Each row was made from one small tree. Brackets hold a mark, then the marks that hang from it, in alphabetical order. Every link used is in the known rows. Write each row's tree.
Known rows
[T A L]: |  20.3 |   3.2 |  24.3 |   2.7 | -11.5 |  21.8 |  10.4 |  -2.8 |   6.7 |  -3.1 |  19.0 |  16.8 |  17.7 |  -8.0 |   7.9 |   5.9 |   4.8 |
[Q S]: |  11.5 |   3.7 |   9.2 |   0.9 |  -7.2 |  21.4 |   7.5 |  11.3 |  -6.8 |  -3.2 |  31.7 |  17.1 |  13.4 | -20.2 |  11.8 |  -1.6 |   1.8 |
[Q [S [T A G [L U]]]]: |   3.8 |  -3.1 |  20.9 |   8.7 | -22.0 |  37.5 |  15.0 | -11.3 |  17.1 |  -4.9 |   2.5 |  17.0 |  33.6 |  -3.4 |   0.2 | -18.8 |   8.7 |
[L [T A [G X] S] U]: |  -2.5 |  14.2 |  24.4 |  -7.8 | -10.2 | -20.8 |  10.8 |   3.1 |  27.7 |  -6.5 |   8.8 |  14.9 |  22.2 |  -9.9 |   8.9 |   6.1 |  -0.3 |
[U [L T]]: |  17.6 |   6.2 |  16.1 |  -4.3 |   9.6 |   6.0 |  10.2 |   9.4 | -27.3 |  -7.5 |  14.6 |  23.6 |  -4.4 | -24.2 |  14.8 |  19.4 |  -9.2 |
[S Q]: |  18.5 |   3.6 |   6.1 |  -4.4 |  -2.6 |  20.6 |  12.3 |  -2.1 | -23.4 |  -4.7 |  12.5 |  20.8 | -10.9 | -19.8 |  10.7 |  13.1 |  -4.0 |
[U [L [T A [G X] S]]]: |   8.1 |  12.3 |  16.2 |  -9.0 |  -1.7 | -40.7 |   5.6 |  -2.9 |  15.0 |  -7.7 |   0.4 |  20.9 |  13.2 | -15.7 |   8.5 |  12.2 |  -8.0 |
[C [L [T [G X]]]]: |   5.4 |   5.5 |  17.0 |   7.8 |   3.4 | -19.6 |  -7.0 |  -1.5 |  -1.2 | -10.2 |   0.4 |  25.8 | -12.0 | -17.9 |  12.5 | -15.7 |  -6.2 |
[L [T A G [S Q]] U]: |   5.7 |   9.0 |  15.2 | -18.1 | -12.6 |  -5.1 |  19.0 |  -2.8 |   5.5 |  -4.9 |  -2.9 |  19.3 |  12.1 |  -3.0 |   5.6 |  19.7 |   3.1 |
[T A [L U]]: |   6.3 |   3.4 |  31.4 |   0.8 | -16.0 |  31.4 |  16.2 |  -1.4 |  10.2 |  -2.0 |  20.1 |  12.3 |  23.2 |  -9.7 |   9.5 |   8.2 |   6.4 |
[T A [G X] [S Q]]: |  12.0 |   9.5 |   5.8 |  -9.0 | -14.7 | -22.9 |   8.7 | -15.0 |  20.9 |  -4.6 |  -1.8 |  18.3 |   7.6 | -10.0 |   5.0 |   5.9 |  -3.2 |
[Q [S [T A G L]]]: |  19.3 |  -3.9 |  15.4 |  10.8 | -16.7 |  26.0 |   8.6 | -12.9 |  14.0 |  -5.3 |  -1.0 |  21.4 |  25.6 |  -1.0 |  -1.8 | -23.1 |   7.2 |
[U [L [T A G S]]]: |  14.7 |   6.8 |  15.3 | -17.6 |  -4.6 | -23.8 |  12.8 |  -2.8 |   3.5 |  -4.5 |   7.8 |  22.3 |  16.2 | -10.9 |   7.9 |  22.2 |  -3.3 |
[L [T A]]: |  17.4 |   9.9 |  21.8 |  -5.5 |  -2.9 |   2.3 |   9.5 |  15.1 |  -4.9 |  -5.4 |  15.7 |  25.3 |  15.7 | -12.9 |   8.3 |  14.0 |  -1.6 |
[S Q [T L]]: |  26.0 |   0.8 |   8.9 |  17.0 |   0.5 |  48.5 |  12.5 | -17.3 | -20.7 |  -7.6 | -14.0 |  19.3 | -15.5 |  -9.2 |   2.1 |  -3.9 |  -0.3 |
[G X]: |  11.0 |   9.4 |  18.0 |   7.9 |  -1.4 |   6.6 |   5.3 |   3.0 |   0.4 |  -6.5 |  22.3 |  16.6 |   1.1 | -27.6 |  13.9 |  -2.6 |  -6.9 |
[S Q [T G]]: |  24.2 |  -2.3 |   2.4 |   1.8 |  -6.6 |  24.4 |  11.9 | -22.7 | -21.0 |  -7.5 | -10.2 |  26.8 | -12.2 | -15.3 |   2.1 |  -6.2 |  -6.0 |
[L [T S] U]: |   4.1 |  12.4 |  22.9 |  -6.4 |  -1.8 |  13.2 |  15.9 |  11.4 |   0.4 |  -5.1 |  21.8 |  10.8 |   7.9 | -15.3 |  14.3 |  19.5 |   2.5 |
[Q [S [T [G X] L]]]: |  13.9 |  -0.1 |  11.2 |  24.0 |  -5.3 |  24.7 |   2.7 | -16.8 |  14.2 | -10.0 |  -6.2 |  16.8 |   8.7 |  -9.3 |   3.2 | -35.5 |   0.3 |
[Q [S T]]: |  14.0 |   2.9 |   6.4 |  11.4 |  -4.8 |  29.4 |  10.9 |   2.9 |  -9.8 |  -5.3 |  14.9 |  19.9 |   8.1 | -23.8 |   4.5 |  -6.1 |  -0.8 |
[C L]: |   8.1 |   2.5 |  15.1 |   3.4 |  -4.3 |   6.5 |   1.9 |   0.0 | -13.4 |  -3.0 |  24.9 |  21.0 | -10.1 | -23.7 |  12.8 |   1.6 |  -0.9 |

Write each row's tree
|   4.5 |   2.8 |  29.8 |  15.8 | -16.6 |  18.3 |  10.9 | -20.0 |  24.2 |  -7.8 |  -4.1 |  17.1 |  18.7 |  -9.2 |   2.5 | -19.7 |   1.1 | : [S [T A [G X] [L U]]]
|  22.6 |   2.5 |  22.0 |  14.0 |  -9.1 |  33.4 |  12.1 | -10.8 |   4.0 |  -4.5 |   2.2 |  20.1 |  12.6 |  -9.0 |   0.3 |  -3.8 |   2.4 | : [S [T A L]]
|  12.4 |  14.3 |   8.0 |  -8.1 |  -3.5 | -27.9 |   4.9 |  -4.4 |  14.7 |  -8.0 | -12.3 |  21.7 |   3.1 |  -7.0 |   4.3 |   7.9 |  -4.3 | : [L [T A [G X] [S Q]]]
|  13.7 |  -2.4 |  18.6 |   4.3 | -17.7 |  35.2 |  19.4 | -26.0 |   1.1 |  -6.3 | -18.1 |  20.6 |   9.1 |  -2.6 |  -1.1 |  -6.4 |   3.1 | : [S Q [T A G [L U]]]
|   3.5 |   1.7 |  21.6 |  14.5 | -17.4 |  41.5 |  16.4 |   0.3 |  13.7 |  -4.1 |   8.4 |  13.8 |  29.0 |  -8.7 |   1.2 |  -7.9 |   7.9 | : [Q [S [T A [L U]]]]
|  16.2 |  -3.8 |  15.4 |   8.7 |  -8.8 |  50.9 |  18.8 | -29.3 | -10.2 |  -7.9 | -16.0 |  17.7 |  -5.9 |  -3.9 |   3.3 | -13.6 |   1.8 | : [S Q [T G [L U]]]
|  -8.1 |  10.9 |  21.0 |   3.1 |  -1.8 | -19.6 |   0.8 |  -2.5 |  13.3 |  -7.7 |   5.9 |  14.5 |  -4.4 | -14.2 |  13.5 |  -3.6 |  -1.3 | : [C [L [T [G X] S] U]]
|  10.3 |   2.7 |  29.0 |  11.6 | -14.3 |  41.4 |  19.2 |  -8.2 |   8.0 |  -4.3 |   5.3 |  14.8 |  19.5 |  -9.8 |   2.8 |   1.0 |   4.7 | : [S [T A [L U]]]
|  16.3 |   2.3 |  15.6 |  15.1 | -12.3 |  31.0 |   7.7 |  -1.5 |   9.5 |  -4.8 |   4.1 |  18.4 |  23.2 |  -8.4 |  -0.8 | -10.0 |   5.6 | : [Q [S [T A L]]]
|  17.0 |   5.5 |  14.6 | -12.5 |   4.4 | -10.5 |  11.5 |  -6.1 | -10.8 |  -6.4 |   8.0 |  19.8 |   0.4 | -14.0 |  12.4 |  17.2 |  -4.3 | : [U [L [T G S]]]
|  10.9 |   1.2 |  26.1 |  17.3 |  -6.2 |  59.1 |  17.2 | -11.3 |  -5.4 |  -6.5 |   7.1 |  11.9 |   3.4 | -12.5 |   6.8 |  -5.7 |   3.6 | : [S [T [L U]]]
|   3.5 |   2.2 |  31.2 |   9.4 |  -8.8 |  26.1 |   9.1 | -14.1 |  14.2 |  -8.1 |  11.2 |  11.0 |   8.5 | -11.8 |  13.7 | -17.2 |   1.5 | : [T [G X] [L U]]
|  26.9 |  -2.7 |  11.0 |   6.9 | -13.2 |  26.6 |  11.0 | -26.6 |  -2.7 |  -6.9 | -21.3 |  25.3 |   2.8 |  -1.3 |  -3.2 |  -8.6 |   1.3 | : [S Q [T A G L]]
|  15.8 |   3.2 |  14.6 |  12.3 |  -4.7 |   8.1 |   4.4 | -16.9 |   1.4 |  -9.3 |   0.5 |  22.2 |  -1.5 | -22.6 |   5.2 | -21.3 |  -8.4 | : [S [T [G X]]]
|  20.1 |   4.8 |   5.0 |   2.6 | -11.1 |  14.7 |  16.0 |  -7.4 | -11.0 |  -4.9 |  -7.8 |  26.4 |  -0.5 | -19.1 |  -1.2 |  10.9 |  -4.7 | : [S Q [T A]]
|  17.9 |   2.2 |  19.5 | -15.2 |  -3.6 | -14.3 |   9.7 |   0.8 |  -7.9 |  -6.2 |   7.3 |  30.1 |  12.8 | -14.4 |   9.2 |  13.3 |  -7.0 | : [U [L [T A G]]]
|  15.6 |   4.8 |   6.8 |   5.0 | -12.7 |  -7.2 |   7.3 | -19.9 |   5.0 |  -8.5 | -17.5 |  28.5 |  -0.2 | -17.0 |  -1.6 | -10.1 |  -9.3 | : [S Q [T A [G X]]]
|   4.9 |   0.7 |  18.5 |  18.3 |  -8.5 |  54.6 |  13.7 |  -3.3 |   2.4 |  -6.4 |   9.6 |  10.9 |  14.4 | -12.8 |   5.5 | -12.8 |   6.6 | : [Q [S [T [L U]]]]
|  18.6 |  12.1 |   3.4 |  -6.5 |   5.5 |   8.2 |  11.8 |   4.2 | -15.3 |  -6.7 |   1.3 |  17.4 | -11.1 | -10.5 |   9.0 |  22.8 |  -1.0 | : [L [T [S Q]]]
|  17.5 |   6.9 |   4.3 | -20.0 |  -3.4 | -22.7 |  13.8 |  -8.3 |  -6.8 |  -5.8 |  -9.5 |  23.9 |   1.6 |  -8.1 |   5.1 |  26.5 |  -5.1 | : [U [L [T A G [S Q]]]]
|   6.4 |   3.1 |  29.6 |  -5.9 | -21.2 |  19.2 |  18.2 | -16.0 |  28.9 |  -0.9 |  16.2 |   8.5 |  27.8 |   2.1 |   8.2 |   4.5 |  11.4 | : [T A G [L U] S]
|   2.7 |  15.1 |  12.7 | -14.2 |  -7.9 |   1.3 |  18.1 |   9.1 |  -1.1 |  -4.2 |   3.5 |  15.5 |   9.9 |  -8.8 |   6.9 |  30.2 |   2.3 | : [L [T A [S Q]] U]
|  -7.5 |   5.8 |  25.2 |   5.5 |  -0.2 | -12.3 |  -1.0 |   0.0 |   3.1 |  -9.6 |   6.0 |  21.7 |  -5.8 | -18.9 |  14.3 | -13.0 |  -4.4 | : [C [L [T [G X]] U]]
|  10.1 |   1.5 |  15.3 |  20.1 | -14.0 |  11.9 |   2.7 | -12.9 |  25.3 |  -8.1 |  -8.6 |  19.5 |  23.4 |  -6.3 |  -1.8 | -29.3 |   1.6 | : [Q [S [T A [G X] L]]]
|  19.9 |   2.0 |  11.5 |  15.1 | -10.4 |  11.2 |   6.1 | -27.1 |   8.9 |  -9.5 | -27.9 |  23.1 |   0.6 |  -6.1 |  -2.0 | -19.0 |  -3.8 | : [S Q [T A [G X] L]]
|   7.7 |   7.6 |  18.0 |   0.0 |  -3.2 | -12.2 |   1.1 |  13.9 |  -6.5 |  -4.7 |  10.0 |  28.5 |   2.0 | -15.1 |   8.7 |  10.4 |  -0.8 | : [C [L [T A]]]
|   0.6 |   8.8 |  31.0 |   0.8 | -19.7 |   2.0 |  11.7 | -16.1 |  42.8 |  -4.4 |   9.4 |   6.4 |  26.3 |  -4.1 |   8.4 |  -3.6 |   6.6 | : [T A [G X] [L U] S]
|   7.7 |   4.2 |   9.8 |   8.9 | -14.5 |  -6.0 |   4.1 |  -6.4 |  20.6 |  -7.0 |   1.9 |  24.1 |  22.9 | -18.5 |  -0.3 | -22.8 |  -3.4 | : [Q [S [T A [G X]]]]
